Every row comes from one small tree of marks. Brackets hold a mark, then the marks that hang from it, in alphabetical order. Every link used is in the known rows. Which tree was each row made from?
Known rows
{B {M {T H R} {W U}}}: [ 33  -5  -7   1   7 -15   6   7   0  -4   5   0   9  20  -6   4  -3  11
  -7  -6  18   7   9 -17  11   6  19   1   3  20 -16  -8 -21 -16  24  -1
   3]
{N {H {T E}} J}: [  0  -9   6   7  -5  28 -23  -2  30 -13 -17   3   4  20 -10  10   6  -2
 -10  18  -2   1  -1  -6   8  -2   0  10  45  17  28  19   5 -14  14 -10
   4]
{U {W {M T}}}: [ 37  10 -14  16   6 -10   9  27  13  -7  -6  15  18  25 -24   1  -1   1
  -4   4  29   3  13  -9  18   5   2   1 -24  13 -32   8 -22 -14  27  -2
  -2]
{H {T E {M W} R}}: [  1  -8 -19  -1   2 -23  -9   0  12  10   6   3   8  13   2  -1  -1   2
  -2   6  17  -7   1  15  19  11  15   8  -1  19  22  15 -18 -16  15  -6
   4]
{R T}: [ 17 -16  14  17  19  -5 -21  18   2   9 -22   8   7  31  -8   6  -6 -11
  -7  13  21 -12   7   5  18  -6 -12   5 -10  15 -19  12 -17 -20  10  -6
  14]
{N {H T} J {P {Q Z}}}: [-14  -6  18  16  -5  47 -30  -9  27 -16 -19 -16  -6   7 -44  11   9   1
 -10   0 -21   9  12  16  15  -1   1  10  41  17  16  20  -8  10  22  -3
  17]
{E {T H {M W}}}: [ 38  -3  -5  -1   5 -14  -1  24  34   6  -9   2  -3  24  -2  10  -8   1
  -3  10   3  -2   0  25   8  -8  -4   9   7  19 -17  26  -9 -23  -6   5
  21]
{P {Q J}}: [  3  -6   5  19   8 -17  -5 -10   8  -9 -20  -7   7   5 -14   8  -2   3
  -1   0  -6   6   6  22  18  13  -5   3 -38  18   3  17 -11  -4  15  -5
  21]
{Y {E {T {H N} R}}}: [ -9 -28 -10   3  15 -22 -15   0   8   8 -23   6  10  17   1   9   0   4
  -5  21   5   8   5  24   7   1 -19   2 -10  17  18  19 -11 -10   9  -6
  22]
{N J {P Q}}: [ -6  -5  13  16   6  31 -15 -14  18  -8 -14 -11  10   3 -45   9   1   4
 -13   1 -16   4   4   6  26 -18  -4   0  -8  17  10  15 -16   5  13  -2
  18]
{P {Q J Z}}: [  3  -6   9  22   5 -24 -13 -20  19 -19 -32 -11   7   2 -19   5  -1   2
  -3  -8  -7  10  15  23  22  29  -4   4 -25  12   7  17 -11  -1  22  -5
  25]
{B {M T}}: [ 45  -7   9  15   6  -4   2  -1  11   3  -4  12  13  24 -11   5  -1  11
 -10  -1  11  -1  15 -20  20   5   6   2  -9  20 -16   0 -14 -19  33   2
  11]
{M B {T H R} W}: [  0  20  -9   3   5 -32  -6  24  -7  -9 -29  11   9  27  -3  11   3   3
 -11 -15  42  -3   9  -2   9   8  17   4   0  30 -19 -15 -28 -11  15  18
   6]
{U {W M}}: [ 40   4 -15  15   9 -12   9  22  19  -5  -9  12  18  20 -21   0  -5   0
  -2   8  20   4   9  -6  17   4  -3  -1 -45   9 -31  13 -21 -15  24  -3
   0]
{T E {H {N J P}} R}: [-34 -19 -16 -13  10 -16  -9 -31  14   5 -18  -5  16 -12 -22   3   1  12
 -13   1 -11   7  -8   0  13  -1  -5   0  20   7  48  17 -11   7  10 -20
  -3]
{M B {T E H R} {W U}}: [-30  17 -20  -8   4 -33  -8  13  -7  -3 -20   5  20  24   3  11   3   1
  -7 -16  38   3  -1 -17   6   7  28   2  16  24  14 -17 -20  -8  16  12
   1]
{P Q}: [  6 -15   7  16   9 -12  -8  -1   6  -5 -19   0   8   9 -16   5   1   0
   3  -4   2   3   9  15  18   2  -5  -1 -60  18 -11  16  -9  -7  27  -1
  16]
{T E H {M B {W U}}}: [  9  11 -26 -15  -1 -29   1  -4  29   6 -17   5  14   8   3  12  -4   3
  -7   8 -17   3 -19  -4   2   1  18   1  -9  15  21   2  -3 -16  -8   7
  13]
{M B {T R} {W U}}: [ -9  18  -6   7   6 -24  -6  24 -17  -8 -12  -2  18  29   5   9   1   2
  -6 -19  43   0   9 -14  19   9  24   4 -11  27  -9 -14 -28  -9  28  21
   4]
{M {T R} W}: [ -3   7   0   6   6 -25  -2  19  -1 -12  -8  11  14  24 -11   2   4   0
 -17  -5  50  -7  18  -4  18   5  10   6  -3  24 -16  -8 -32 -14  29  -6
  -4]
{M T W}: [  6  15   7   7   4 -13  -7  22  16 -13 -10  19  15  32 -15   5   4   2
 -19  -4  51  -9  16  -8  17   0  12   8   7  26 -19 -11 -25 -17  28  -6
   1]
{Q J P Z}: [  7   2  16  33  10 -28 -28 -30  32 -16 -45 -16  10   8 -46   4  -6  -3
 -19   6  -9  10  19   8  33  34 -22  14   9   7  10  16 -19   4  23  -9
  15]
{B {M {T E R} {W U}}}: [ 15  -4  -8   1   5 -16   4  -1   4   1   9   4  18  21  -4   3  -1  10
 -10  -7  24   3   9 -26  16   5  23   1  -1  18   5  -9 -24 -15  32  -4
   4]
{H N {T M}}: [ 31  -5   5   5   4   6 -15   1  28  10  16  -2   1  10  -4   1   0  23
   0  -9   1  -4   0  26  32  17  12  10  16  25  12  24  -7  -5  26  -6
  18]
{T E {H N} M R}: [  0 -16 -26 -17   4 -39   8 -25  14  10  -6  -2  13 -17  -5   1  -2  12
  -7   8 -33   5 -12  11  12  13   0   1  -6   7  36  25  -8  -5   2 -15
   2]
{B {M {T H R} W}}: [ 37  -2  -5   3   6 -18   5   5   6  -3  -2   9   7  21 -10   4  -1  11
 -11  -5  22   2  12 -12  11   6  15   2   0  22 -20  -8 -25 -17  23  -1
   5]
{T R}: [  7 -23  -2  14  15 -31   0  -7  -9  -1 -20  -1  16   5  -1  -3  -4  -3
  -6  10   9   0  11  -3  21   8 -17   3 -55   9  -9  18 -19 -14  27  -4
  -3]
{B M}: [ 52 -16   7  15  11  -6   1  -9  16   5  -8   6  12  17  -6   4  -6  10
  -7   5  -1   1   9 -17  20   3  -1   0 -39  15 -15   7 -12 -20  29   2
  13]
{T E R}: [-27 -24 -13   2  12 -38  -4 -23   1   6 -22   5  26   3  -2  -2   0  -4
  -9  10  12  -3   4 -14  18   6  -9   2 -40   6  31  15 -15 -11  27 -12
  -6]
{W {M B {T H R}} U}: [ 27   0 -15   8   7 -17  -1   9 -10  -6  -9  -3  18  17   2   8 -10  -1
   7 -12 -14  21  -4 -23  17  17   8   0  -5  12 -24   6   4 -15  29  21
  -3]
{N {H {T E R}} J P}: [-26  -9   6   7  -1  39 -23 -14  20  -4 -12  -9   5   7 -31   9   6  -1
 -16  15 -13   2   3  -4  12 -11  -3  10  46  14  34  18 -10   3  18  -7
   0]
{Q J}: [ 18   1   7  20  11 -20  -2 -15  20  -7 -24  -1  15  10  -3   6  -8   3
 -15  14   0   1   4   3  19  16 -14   8 -10  14   8  13 -10 -13  10  -8
  13]
{E {T H M R}}: [ 31 -19 -11   2   9 -25   3  14  13  11 -11  -6  -2  13   2   6  -8  -1
   2  12  -8   2   2  26  11  -1 -14   8  -6  13 -14  36  -9 -20  -3   5
  15]

Write each row's tree
[  0  -6 -27 -14   3 -41   4 -22   9  14 -16  -3  13 -14   2   6  -2  14
  -3  -1 -33   4 -15  10  13  17   6   0 -16  12  37  19  -8  -2   0   3
   9] -> {T E {H N} {M B} R}
[  5   1  -4   2   9 -13 -16  16   9  16 -11   5  12  27   1  10  -6 -10
  -7   8   9 -14  -7   1  14  -4  12   4  -4  16   8   5 -19 -20  -2   4
  20] -> {R {T E {M B {W U}}}}
[-15  14  -7  -8   2 -22  -8  11  25  -9 -17  25  15  27 -18   8   6   1
 -20   0  44  -5   6 -10   4  -3  15   6  34  23   5 -13 -17 -16  17 -13
  -1] -> {M {T E H} W}
[ 41 -10  -3   3   7 -11  -1  16  30  10 -13   1  -2  21  -2   9  -8   0
  -1  13  -8   0   0  22  10  -5 -11   8   4  16 -16  33  -2 -23  -5   6
  21] -> {E {T H M}}
[ -3 -12   6   7   3   4 -20  -1  23   1 -20  11   5  21  -3   7   4  -4
  -5  16   7  -2   7  -3   4   5  -5  12   8  16  11  15   2 -14  31  -7
   1] -> {N {H {T E}}}
[ 25   2 -21 -10   4 -35   8   4   1   1  -2 -17   3  -8   7   6  -6  16
   0  -8 -23  10 -12  17  14  17  13   1 -23  17  -2  13 -17  -3  -1  10
   9] -> {T {H N} {M B {W U}} R}
[-15  -9  22  17   4  14 -18 -14  22  -8 -32  -7   2   1 -39   9   6  -3
 -12   3 -24   8  20   6   9   2 -13   7 -23   9  -6  15 -12   9  39   0
  13] -> {N H {P {Q Z}}}
[ -7   2 -10  -4   7 -27  -1  20  -8 -14  -5   1  11  20  -7   4   0   0
  -9  -4  36   6   8  -9   8   4  14   5  20  20 -15  -7 -21 -12  19  -8
  -9] -> {M {T H R} {W U}}
[-13  -5  22  16  -3  39 -21 -16  29 -21 -29 -14   1   0 -46  12   7  -1
 -16   6 -33  11  13   4  13  -5  -9   5  13  11  11  18  -8  10  21  -3
  15] -> {N H J {P {Q Z}}}
[ 32  14 -19  11   7 -16   8  25   6  -4  -9   9  15  19 -20   3  -1   8
   0  -9  23   6   8  -3  17  12   6  -1 -20  16 -26   7 -24  -6  24   7
   1] -> {U {W {M B {T {H N} R}}}}
[ 20 -13   5   2  14  -5 -13  12  31   9 -15   1   0  23  -5   8  -6   8
  -1   0  11   1   3  20  13  -5 -12   8  15  17  -4  29  -2 -12  11  -1
  19] -> {E {T {H N}}}
[ -6 -20  -3   0  11 -13 -10 -20   7  -9 -21 -17   2 -13 -27   1   0  13
  -7  -9 -18  14   4  17  19  10  -8   1   5  10  12  21 -15  10  14 -12
   5] -> {T {H {N J {P {Q Z}}}} R}
[ 38 -13   3   7  13 -11 -11  18   7  11 -19   5  -2  21  -9   8  -9  -9
  -5  20  -8  -8  -3  17   9  -4  -9   5   4  14 -25  18 -10 -23 -11  -4
  16] -> {R {T H M}}
[  9   4  -6  -7   9 -15 -18  14  19  15 -15   8   4  20  -6  12  -4   1
  -9   2   3 -12 -12  16   9  -2  11   4  19  19  11   6 -17 -13 -10  -2
  22] -> {R {T E {H N} {M B W}}}
[ 35 -11   6   4  13  -7 -12  17  12  12 -12   2  -2  16 -11   8  -7   0
  -5  10 -10  -8  -5  22  14   0  -6   5  14  16 -16  19 -11 -15  -6  -8
  19] -> {R {T {H N} M}}
[ 34  -1  -3   8   2  -5 -12  14  22   4   5   6   1  22  -1   2  -2   4
  -2   6  17  -7   3  19  21   8  12  10  -2  25  -9  14 -13 -20  15   0
  12] -> {H {T {M W}}}
[-15 -26  -9   3  13  -7 -18  -4  11   7 -21   1  10  15 -10  11   1   6
  -9  21  -2   9   3  23   9  -5 -19   2   5  17  25  20 -13  -4   5  -6
  23] -> {Y {E {T {H {N J P}} R}}}
[ -7  16 -12   0   6 -28  -5  25 -15  -9 -18   0  12  25   3  11   0   2
  -5 -17  36   5   4 -10   8   8  22   3   5  26 -13 -15 -22  -9  17  18
   3] -> {M B {T H R} {W U}}
[ 21 -13   5   2  11   3 -14  12  34   4 -15  -2  -1  22  -7   9  -5   9
  -2   1   8   2   0  19  14  -8 -10   8  28  17   2  30  -2 -12   5  -2
  20] -> {E {T {H {N J}}}}
[-32  18 -13  -1   4 -28  -8  13  -9  -3 -13   4  26  27   5   9   4   1
  -9 -18  46  -2   4 -23  16   7  28   3  -1  25  18 -17 -26  -8  27  15
   2] -> {M B {T E R} {W U}}
[ 32   4  -5   9   3  -4 -14  16  14   6   3  -1   3  25   7   6  -4   5
   3  -1  13  -4  -1  14  22  10  19   9  -5  26  -6  10 -10 -18  16  13
  17] -> {H {T {M B {W U}}}}
[ -9  -7 -26  -9   2 -40   9 -12   6   5   5  -5  23  -2   5  -1  -4  -2
  -9  11  -7   0  -6  -6  17   7  11   1 -36   7  29  13 -21 -15  11  -8
  -2] -> {T E {M {W U}} R}
[-28  -5  -5  -4   8 -19  -7 -12   3   3 -14   9  17   7 -24   4   7   9
 -14  -6  15   1   7  -7  15   5   1   5  32  16  22   5 -15   0  28 -14
  -4] -> {M {T E {H {N P}} R}}
[-23  32  -5  -7   2 -12 -17  10  23   1 -23  19  16  25 -18  15   8  13
 -19 -23  38  -6   1  -7  10   0  26   5  32  31  17 -20 -23   1  20  10
  12] -> {M B {T E {H {N P}}} W}
[  5 -16 -16   3   3 -21 -10  -8   7  13   2   2   9  10   3  -1  -1   1
   1   9   6  -6   1  12  21  12   7   9  -4  17  23  22 -12 -16  18  -5
   5] -> {H {T E M R}}
[  1  -5 -27 -14  -1 -29   3 -23  12   7 -15  -7  13 -14  -2   7  -1  15
  -5   0 -37   5 -18   9  15  13   8  -1   1  12  44  20  -7  -2  -9   1
  10] -> {T E {H {N J}} {M B} R}
[ -1   6  -7  -1   6 -31  -2  19   1 -13 -14  12   8  21 -12   4   3   0
 -15  -2  42  -2  13   0   8   4   8   6  14  23 -20  -8 -26 -14  17  -9
  -6] -> {M {T H R} W}
[ 36   0  -3  -5   3  -1  -4  20  41   4  -1  -4  -4  19  -6  10  -6  11
  -5   2  -2   0  -4  29  14  -6   1   8  28  21  -3  29  -8 -15  -8   0
  24] -> {E {T {H {N J}} {M W}}}
[ -6   1  11  15  -1  23 -13  -6  18   2  -6 -13  -8   1 -30  13   4   3
  -6   8 -31   5   7  28   8   4  -2  12  11  21   5  20 -12   7  20   3
  18] -> {N {H {T M}} {P {Q J}}}
[-10  -2  13  19  12   4  -9 -17  14   2 -17  -8  10   1 -36   8  -2   4
 -12   0 -12   3   9  14  21  -4 -10   3 -29  16   3  12 -20   7  23  -1
  19] -> {N {P {Q J}}}
[-12 -13   4  -2  15   6 -26   1  19  13 -19   5   7  18 -23   9  -3  -1
 -12   7   6  -8  -7   7  11 -13  -4   4  42  13  21  11 -12  -6  -1 -17
  14] -> {R {T E {H {N J P}}}}
[ 37  17 -14  17   6 -10   7  30   9  -5 -13  14  19  28 -19   4  -1   2
  -3  -2  28   1  11  -9  17   7   5   0 -31  16 -31   5 -23 -13  26  10
   4] -> {U {W {M B T}}}
[ 30   1   0   0  11  -7 -14  26  10  11 -10  -3  -1  21  -2  12  -8   1
  -3   1  -2  -6  -9  20  12   0   9   4  12  20 -14   9 -16 -13  -9   4
  23] -> {R {T {H N} {M B {W U}}}}
[ 13   3 -23 -15  -1 -31   3  -8  40   2 -15  15  12   5  -8   7  -3   1
 -14  18 -13  -2 -12   3   1  -1   8   3  -2  13  16   8  -6 -20  -7 -12
   8] -> {T E H {M W}}
[  4  -5  -5   2 -10  16 -13   1  22 -13  -6  -3   1  12  -6   8   5  -2
 -10  18  -9   0  -3   2   9   3   7  10  38  17  27  20  -4 -14   6  -9
   2] -> {N {H {T E {M W} R}} J}
[-27 -23 -18 -13  13 -37  -6 -26  10   6 -21   2  17  -8  -7   0   0  10
  -7   1  -2   6  -6   0  10   9  -6   1  -3   7  38  17  -8  -1  17 -20
  -5] -> {T E {H N} R}
[ 30  -3  -5  12   7  -4  -1   7   6  -8   4   3  22  21  -7   4 -10  -2
   1  -5  -8  18   1 -27  23  12   5   2   0   9 -24   9   6 -19  38   5
  -6] -> {W {M T} U}
[ 17  10   6   2  -1  35 -20   1  38   4  24 -10  -1   7 -26   5   2  26
 -12 -13  -2  -3  -4  28  35   1  21  10  50  29  25  18 -19   6  15  -7
  20] -> {H {N J P} {T {M W}}}
[ 12 -10  -3  -5   8  -3 -16   4  21  13 -11   4   4  15 -13   9  -4  -1
  -9  13 -12  -8 -12  14  12  -5   1   4  37  13  17  18  -8 -14 -13 -15
  18] -> {R {T E {H {N J}} M}}
[ 51   2  -8   4   3 -23   4   1  17   4 -28   4   4   7  -1  11  -6   4
  -3  12 -32   2  -8   9   8   6  -3   2 -30  17 -20  15   0 -19  -7  16
  18] -> {T H {M B}}
[-26  22 -14  -9   3 -32 -10  11   6  -3 -22  13  16  20  -5  11   7  11
 -13 -24  41  -4   2  -4  11  10  25   4  19  29  19 -16 -26  -1  19   9
   5] -> {M B {T E {H N} R} W}
[ 38  16 -18  14   6 -13   7  30  11  -6 -16  15  15  26 -21   5  -1   2
  -1  -1  25   4   8  -7  12   6   5   0 -23  16 -33   4 -20 -13  21   9
   3] -> {U {W {M B {T H}}}}
